Each row comes from the steps of one path. Every step used is in the known rows, and no mark comes twice. Write the path behind each row, first mark first.
In the rows, 128 means zero.
Known rows:
gopanu-rekod: [155 127 102 134 115 140 140  89 148  74 146 126 176 135 121 127 123 148
 128 131 102 150 125 121 109  65 138 152 140 102 114 148  94 160  95  91
 103 145 129 115 147]
zafoliv-doto-zivod: [125 111 154 123 147 137 160 122  67 176 144  90 130 116 147  66 128  97
 136 120 134 141 123  84 118 138  84 167 118 153 156 141 100 133 112 149
  93  89  76 124 132]
gopanu-rekod-vupuz-notovi-kisi: [128 102 131  38 113 148 158 167 128 107 144 118 116 146 123 139 110 143
 116  84 130 123  72 136 173  65  98 114 129 161 155 167 128 141 151  77
  90  82 152  90 147]
vupuz-notovi-kisi-ziri: [120 112 144  62 143 125 154 167 149 158 190 118  78 164 142 156 111 121
 110 133 115 159 104 156 150 109 118 138 112  97 131 169 182 106 166 103
  65  58 144 158 130]
dovi-kisi: [ 96 202 156 117 125 124 135 140 181  98 157 149  97 107 108 102 127 156
 150 146 109 127 128 137 149 174 111 151 113 132 117 107 119 142 102 149
  93 114 112 141 167]
dovi-kisi-ziri-doto: [111 148 133 116 182 179 100 108 105 132 186 109  91 155 139 121 126 126
 145 158 121 157 163 126 162  87 127 159 108 165 130 132 146 138 105 148
  82  76 119 178 164]
notovi-kisi: [118 106 134  86 140 106 148 180 140 102 145 115  79 129 134 120 142 154
 102  85 107 107  87 125 137 111 134 129 118 139 132 126 132 114 152  76
 104  83 147 141 125]
kisi-ziri-doto-zafoliv-dadume-rekod: [130  90 142  84 160 130 109 156 115 131 190 152 145 160 131 144 129 119
 114 157  51 177 170 126 138  47  95 154 109 144 111 131 131  80  94 132
 155  99 199 173 166]
ziri-doto-zafoliv: [107 101 102  84 214 162 132  97  96 152 147 133 134 175  89  85 143 119
 135 139 132 161 165  88 133  88 133 123 121 192 156 171  85 117 102 141
 108  78 105 126 141]
rekod-vupuz-notovi: [131 120 137  57  94 179 136 127 101 161 122 138 160 150 116 160  81 106
 148 131 171 147 110 145 192  95  71  96 139 176 168 180 141 143 144 149
 121 119 135  55 149]
dadume-rekod-kisi-ziri: [155 171 140  81 138 136 124 127 183 119 219 111 111 148 162 149 124  96
 120 141 101 132 186 166 129 142 121 181 118  65  93 127 200 103 151 128
 118  92 156 186 150]
kisi-ziri: [135 126 137 116 151 127 140 136 151 152 173 115 107 155 149 144 122 106
 124 168 113 159 152 154 137 130 122 143 121  75 117 153 178 105 140 137
  97 103 135 166 119]
zafoliv-dadume: [ 92 113 150  97 128 117  93 173  90 123 133 157 141 125 153 152  89 137
 108 122 129 129 100 147 142  97 117 127 120 126 142 113  99 122 110 108
 174 126 155 166 104]
bugam-zivod-rekod: [161 147 114 106 141 109 107 149 133 173 130 100 142 132 129 132 147 146
 146  54 132 124 164 107  74 101 119 170 127  41 124 141 145 125 164 122
 122 177 117 168 153]
sogunem-ziri-doto-zafoliv-dadume-rekod: [133  92 132  88 143 126  97 157 122 123 181 157 159 141 126 136 127 150
 114 143  56 169 155 117 132  47  91 153 118 156 127 120 131  80  73 136
 172 111 213 161 165]
dovi-kisi-ziri: [115 177 157 111 149 122 141 145 184 133 193 128  86 142 137 125 118 128
 139 187  98 158 150 160 152 160 110 161 110  75 110 134 171 114 120 151
  71  92 121 174 147]
ziri-doto-zafoliv-dadume: [ 75  97 133  66 191 141  94 147  71 138 144 164 144 157 126 124  99 131
 111 130 129 150 126 120 145  65 118 124 116 172 160 144  68 111  91 117
 156  90 142 161 112]
gopanu-dovi: [145 109 158 131 132 134 112  91 157 121 141 151 149 116  99 149 142 150
 102 140 130 104 106 113 115 109 165 134 134 114  67 113 120 150 119 129
 105  79  94 115 139]
zivod-rekod-gopanu-dovi-kisi: [113 155 176 121 122 136 145 108 204  84 163 166 108 109 106 123 132 168
 142 113  99 122 111 126 129 173 140 144 132 121  76  89 126 147 106 145
  77 102  80 137 184]
doto-zivod-bugam: [139 181 167 108 131 122 147 135 110 202 175 137 131 101  96  95 150 115
 124 112 115 151 158 131 157  81 104 125 147  87 128 108 131 136 115 176
  93  86  58 131 123]
kisi-ziri-doto-zafoliv-dadume: [ 79  96 136  65 196 142 100 152  78 149 158 158 139 166 133 129  96 123
 110 144 124 160 135 129 150  69 115 128 113 151 155 153  86 103  97 121
 147  82 141 175 110]
bugam-zivod-rekod-dadume-zafoliv-kisi: [129 183 166  70 120 134 170 167 181 163 137  59  90 133 104 124  80 118
 142  48 200 106 116 111 134 169 144 111 107 125 120 147 107 104 122 120
 147  94 181 127 152]
bugam-zivod-rekod-dadume-zafoliv: [124 145 165 135 126  91 175 164 154 187 129  80  92 154 118 157  56 171
 145  59 147 113 104 143 147 118 130 117 133  66 140 117 113  67  92 114
 160 170 132 175 154]
sogunem-ziri-doto: [137 125 102 135 150 161  76 105  97 130 153 109 134 130 143 118 120 170
 128 115 139 152 135 105 140  68 123 155 131 189 171 121 153 128  77 140
 130 100 152 146 143]
doto-zivod-rekod-kisi: [127 212 121  52 133 144 131 126 152 114 192 106 119 102 152  99 104 126
 127  31 145  85 176 134  85 168 129 180 143  59 117 112 151 134 157 116
 126 119  77 164 156]
notovi-vupuz-rekod: [201 179 103 127 104 148 124  86 120 117 150 153 159 132 158  91 125 219
 128 150  98 112 131 144 146  81 161 117 145 155 157 126 161 136 115 114
  79 124 168 120 122]
zafoliv-kisi-ziri-doto-zivod-rekod: [121 147 122  74 169 165 144 149 102 163 187  82 109 114 139  80 108 124
 139  64 127 159 179  89  89 106 119 159 137  78 123 150 150 120 133 149
  83  95  85 155 166]
zafoliv-kisi-ziri-doto: [126 135 125  87 178 196 102 113  99 137 176  82  99 156 142 123 126  94
 133 134 161 155 167 107 151  90 143 145 104 185 129 154 146 141 126 138
  97  51 147 155 148]
bugam-zivod: [181 127 135 108 128 121  70 135 111 198 113 110 146 166 113 150 160 126
 139 130 168 114 141 119 111 112 101 172 108 119 137 156 121 144 149 139
 112 155 154 157 119]
notovi-vupuz: [176 174 119 125 130 123 168 110 104 104 147 141 142 105 145 123 123 137
 135 162 118 128 112 141 146 115 123 120 148 169 148 102 166 145 151  88
 116 135 144 111 102]
gopanu-rekod-zivod-bugam: [171 188 144 138 104 117 149 113 169 173 143 163 178 116 100 155 162 150
 145 109 109 135 145 120 153  55 153 148 150 117  97 121 131 166 106 112
 118 129 100 146 156]
dadume-zafoliv-doto: [128 127 175 150 150  85 189  97 121 146 107  70 120 131 146 104 130 115
 136  84 156  87  96 101 147 108 134 149 104 152 147 100  98 102 129  93
 176  94 125 131 159]
doto-zivod: [122 120 142 102 131 155 136 148  79 175 155 124 124 117 124  87 107 132
 125 143 128 146 134 114 122 140  91 149 140 129 143 148 117 123 104 171
  74 104  88 124 125]
notovi-kisi-ziri-doto: [121 104 123  95 188 166 106 127  86 132 179  92  85 165 150 127 136 121
 121 127 122 145 147 117 158  56 141 148 109 168 138 142 154 126 131 111
  88  60 134 179 143]
rekod-dadume-zafoliv-doto-ziri-kisi: [122 126 165 158 152 131 176  93  91 122 155  64 150 127 146 112 168 115
 136  52 167  85 110 117 159 184 148 148 126 130 192 129 142  92 116 103
 183  97 143  77 200]
gopanu-rekod-dadume-zafoliv-kisi-ziri: [134 161 160  84 138 140 184 147 193 145 187  74  92 158 131 136  78 100
 128 136 155 154 131 144 148 144 141 129 111  85 107 164 146 100 114 119
 102  70 173 150 137]
zivod-rekod: [124 145 110 116 140 112 148 142 148 127 144 112 130 106 139 118 125 143
 139  57 101 131 155 114  84 110 137 138 142  47 114 122 149 114 149 115
 129 156  98 145 159]
zafoliv-kisi: [125 169 142  65 125 160 146 141 166 115 138  94 111 109 112 101 125  89
 127  99 191 120 132 100 122 178 144 117 105 169 111 152 121 148 144 129
 127  60 174  90 135]
dadume-rekod: [162 110 136 134 109 125 129 139 147 115 163 130 139 129 122 143 155 125
 129 142  56 147 165 123 122  89 106 151 122 134  89 113 154  98 114 139
 146 133 190 137 180]
ziri-kisi: [123 127 137 139 144 161 113 104 122 105 164 104 175  92 130 138 169 104
 123 118 141  95 122 115 139 165 164 156 135 123 179 137 138 140 141 117
 118  91 153 102 161]

Which path is each row?
[174  64 124 137  86 182 129  94 135 105 122 151 137 174 165 125 126 166
 143  88 108 139 118 145 138 144 149  95 150 181 148 130 142 113 114 146
  88 146 150 122 133] : vupuz-rekod-gopanu
[156  55 162 137 118 159 128  80 159 106 132 163 146 140 119 163 137 136
 112 114 126 118  94 123 117 137 164 111 148 155  76 107 127 140 120 131
  94  99  98 109 139] : rekod-gopanu-dovi
[128 114 121 117 183 178  97 103  82 142 172  99 108 164 145 134 129 111
 136 148 133 158 164 119 152  66 138 147 115 164 138 143 152 131 119 139
  99  81 124 171 144] : kisi-ziri-doto
[139 147 168 117 135 146 134 111 200 124 197 149 101 152 137 130 122 155
 131 176  93 150 137 159 151 152 138 149 121  88  89 131 171 119 107 159
  37  75 117 167 155] : vupuz-rekod-gopanu-dovi-kisi-ziri
[194 212 145 137 100 122 139 113 155 193 148 178 170 116 118 136 168 185
 144 116 102 121 147 131 175  64 165 131 153 140 118 108 161 154 117 125
 103 119 120 150 144] : notovi-vupuz-rekod-zivod-bugam
[140 152 109  92 173 188  93  79 107 108 198  97 121 163 157 132 120 109
 129 123 140 136 178 128 142  67 147 173 118 149 128 138 149 154 116 114
  99  79 122 176 154] : gopanu-rekod-kisi-ziri-doto
[122 141 143 113 154 111 185 138 109 169 150  79 122 101 147  76 112 141
 139  45 119 128 145  90  90 107 112 161 139  59 135 123 127  97 132 126
 123 123  69 147 172] : dadume-zafoliv-doto-zivod-rekod
[177 194 147 141  98 126 128 123 162 201 139 172 165 124 112 137 165 183
 142 109 107 119 151 128 167  68 166 137 146 129 111 119 151 148 109 138
 109 118 113 157 154] : vupuz-rekod-zivod-bugam
[116 128 168 163 149  75 206 118 132 159 116  49 107 131 158 114  99 111
 152  49 135 108  92 100 141 122 132 141 106 123 154 101  98  95 106  87
 179 127 108 154 160] : zivod-rekod-dadume-zafoliv-doto
[ 65 122 143  60 197 140 102 156  94 138 170 168 125 158 125 119  95 130
 117 151 116 161 133 130 157  83 111 135 106 154 154 143  83 110  89 128
 134  81 136 178 125] : dovi-kisi-ziri-doto-zafoliv-dadume
[147 158 116  78 183 177  75  99  98 150 192  86 110 165 157 139 133 110
 135  97 154 128 191 120 128  78 138 185 112 125 132 138 166 142 144 125
 104  93 117 197 156] : bugam-zivod-rekod-kisi-ziri-doto
[169  64 127 117 115 145 136 127 135 138 116 122 133 165 155 151 135 119
 155  40 125 145 132 128  91 150 117 125 148 125 135 127 150 112 159 132
 113 187 125 144 141] : bugam-zivod-rekod-gopanu
[111 135 101  59 231 158 137 100 127 152 187 119 122 179 110  89 133 106
 135 117 130 159 196 104 121  98 135 146 120 135 146 171 122 107 126 134
 102  67  93 158 153] : zivod-rekod-kisi-ziri-doto-zafoliv
[171  64 156 126 122 144 120  87 159 127 132 150 152 142 118 165 145 144
 119  82 129 117 108 114  89 126 156 132 146 111  74 114 134 138 140 129
  96 123  93 129 146] : bugam-zivod-rekod-gopanu-dovi
[115 136 141  96 173 182 128 124 109 152 179  67  82 165 140 130  94  96
 138 120 165 155 150 115 169  95 145 129 103 177 133 149 138 120 104 135
 110  61 149 166 150] : rekod-dadume-zafoliv-kisi-ziri-doto
[161 173 167 130 104 105 130 153 155 190 157 176 165 113 111 169 164 141
 137 114  80 136 151 129 165  58 131 147 137 131  89  96 151 133 108 130
 157 127 140 169 164] : zafoliv-dadume-rekod-zivod-bugam
[158 173 110  90 170 192  91  75  90 120 200 107 116 159 171 119 122 139
 131 133 139 127 177 137 158  73 156 163 121 171 146 129 175 147 128 118
  91  70 137 179 142] : notovi-vupuz-rekod-kisi-ziri-doto
[129 126 111 163  97 134 129 141 141 155 146 105 121 158 154 127  67 163
 150 102  84 159 107 142 153 150 141 100 125 119 156 147 113 120  53 136
  98 169 131 162 121] : vupuz-rekod-dadume
[117 109 135  32 120 138 157 185 129 125 142 111 101 138 129 136 108 143
 119  60 128 123  84 134 166  80  99 110 130 143 154 158 147 125 171  85
  99  85 141  99 151] : zivod-rekod-vupuz-notovi-kisi
[117  93 150  25 108 139 141 196 118 119 152 132 108 141 135 158 106 141
 106  88 112 125  76 142 184  64  87 113 119 175 150 150 142 116 152  87
 121  75 183 109 149] : zafoliv-dadume-rekod-vupuz-notovi-kisi
[116 104 126  76 178 177 110 124  81 146 182  99  87 173 144 142 120 121
 121 120 134 157 133 123 160  51 134 146 109 177 147 155 156 132 137 116
  75  53 134 169 151] : vupuz-notovi-kisi-ziri-doto
[132 162 169  71 147 140 169 147 182 153 178  85  84 147 129 128 100 103
 121 145 173 133 144 142 151 151 140 129 109  97 105 158 165  92 142 134
 112  50 178 146 135] : dadume-zafoliv-kisi-ziri
[159 100 145  82 116 153 112 168 111  99 130 119 169 129 154 144 111 113
 141 165  91 125 164 148 205  57  52 113 135 156 131 131 147 109 102 143
 190 149 206 101 145] : zafoliv-dadume-rekod-vupuz
[149 121 122  73 163 181 139 151  93 142 145  79 144 127 157  95  97 115
 156 127 129 136 190 128 178  71  62 121 153 107 150 160 164 117 122 158
 120 137 108 110 148] : kisi-ziri-doto-zivod-rekod-vupuz
[177  63 153 139 100 167 113  67 158 108 138 170 157 150 125 144 139 177
 110 113 117 112 100 126 121 119 181 109 149 150  81 115 130 138 107 140
  79  94 109 112 141] : vupuz-rekod-gopanu-dovi
[127 138 129  77 170 181  76 112  94 122 207 111 112 160 164 147 118 105
 123 125 124 139 180 134 149  62 132 175 109 159 124 122 159 129 119 124
 132  75 150 198 156] : zafoliv-dadume-rekod-kisi-ziri-doto
[124 125 111  59 219 165 132  99 124 146 192 126 127 187 105 101 144  99
 129 150 113 165 199 108 134  88 124 151 114 162 138 168 123 104 112 141
 106  64 124 157 157] : dadume-rekod-kisi-ziri-doto-zafoliv
[138 125 151 143 150  99 188  87  73 134 118  93 119 166 152  74 172 132
 139  59 152 115 131 115 134 145  97 137 114 149 138 124 147  91 125 116
 202 120 114  70 179] : zafoliv-doto-ziri
[126 127 114 143 126 104 133 175 141 186 137  76 116 147 142 158  77 114
 164  56 103 165 122 122 105 153 111 131 122  61 142 141 120 121  96 121
 122 211 103 186 126] : bugam-zivod-rekod-dadume
[136 189 168  81 156 160 135 127 100 206 199 111 115 115 101  91 147  93
 128 114 137 162 176 118 167  67 110 130 132 117 126 121 141 146 115 180
  77  40  72 137 134] : zafoliv-kisi-ziri-doto-zivod-bugam
[173 178 160 136 102 111 141 141 169 194 153 164 162 116 102 162 179 141
 145 115  82 135 161 120 160  66 138 148 141 132  87 102 161 134 114 137
 139 125 132 155 173] : dadume-rekod-zivod-bugam
[197  87 119 133  84 177 150  81 122  95 133 160 143 164 175 121 123 175
 144 104 106 139 111 153 146 139 149  89 161 203 160 115 162 122 124 127
  81 150 158 111 121] : notovi-vupuz-rekod-gopanu
[143 165 147  67 136 129 114 141 172 119 220 121 114 147 170 156 112  99
 113 140 103 132 177 172 134 131 116 179 115  67  97 123 192 101 144 120
 130  92 165 198 139] : zafoliv-dadume-rekod-kisi-ziri
[150  30 152 121  87 155 132 143 124  89 141 158 139 160 163 172 124 113
 135  96  71 165 119 146 132 127  99 111 138 186 121  98 141  92 111 133
 152 158 189 141 147] : zafoliv-dadume-rekod-gopanu
[127 149 140  55 176 147 164 143 182 155 185 102 103 161 120 106 123  74
 128 164 152 164 165 123 130 164 127 132 103 112 113 188 156 107 144 144
  84  42 158 135 122] : doto-zafoliv-kisi-ziri
[177 107 134  99 118 157 130 147 129 102 126 104 164 131 139 131 131 109
 151 169  92 125 175 140 200  69  57 112 139 157 125 138 161 112 110 150
 169 152 192  83 160] : dadume-rekod-vupuz
[ 80 123 134  42 195 144  93 142  89 135 173 155 134 162 138 130  92 116
 106 127 134 141 140 136 147  83 122 139 111 148 154 146  91 110 104 115
 152  75 135 184 112] : rekod-kisi-ziri-doto-zafoliv-dadume
[130 131 169 148 155 134 169  80  88 116 152  75 158 122 143 108 186 122
 126  59 176  72 120 113 154 169 150 156 126 131 187 129 152  93 135 103
 186  78 151  65 206] : dadume-zafoliv-doto-ziri-kisi
[105 107 138  53 114 127 154 174 127 134 150 132  87 141 119 145 117 147
 107  67 132 126  61 132 146 102 121 121 117 156 147 151 134 127 166  83
  87  66 138 115 143] : vupuz-notovi-kisi
[131 157 176 116 121 138 120 113 197 107 156 161 115 119  98 130 145 165
 148 113 114 116 116 124 122 168 130 158 125 118  79  97 123 150 113 152
  69 110  86 144 183] : bugam-zivod-rekod-gopanu-dovi-kisi
[155 186 130  66 156 126 114 131 179 150 204  97 110 150 165 144 122 104
 127 101 138 117 187 160 104 149 128 191 120  22 109 144 197 117 174 118
 103 113 122 199 137] : bugam-zivod-rekod-kisi-ziri
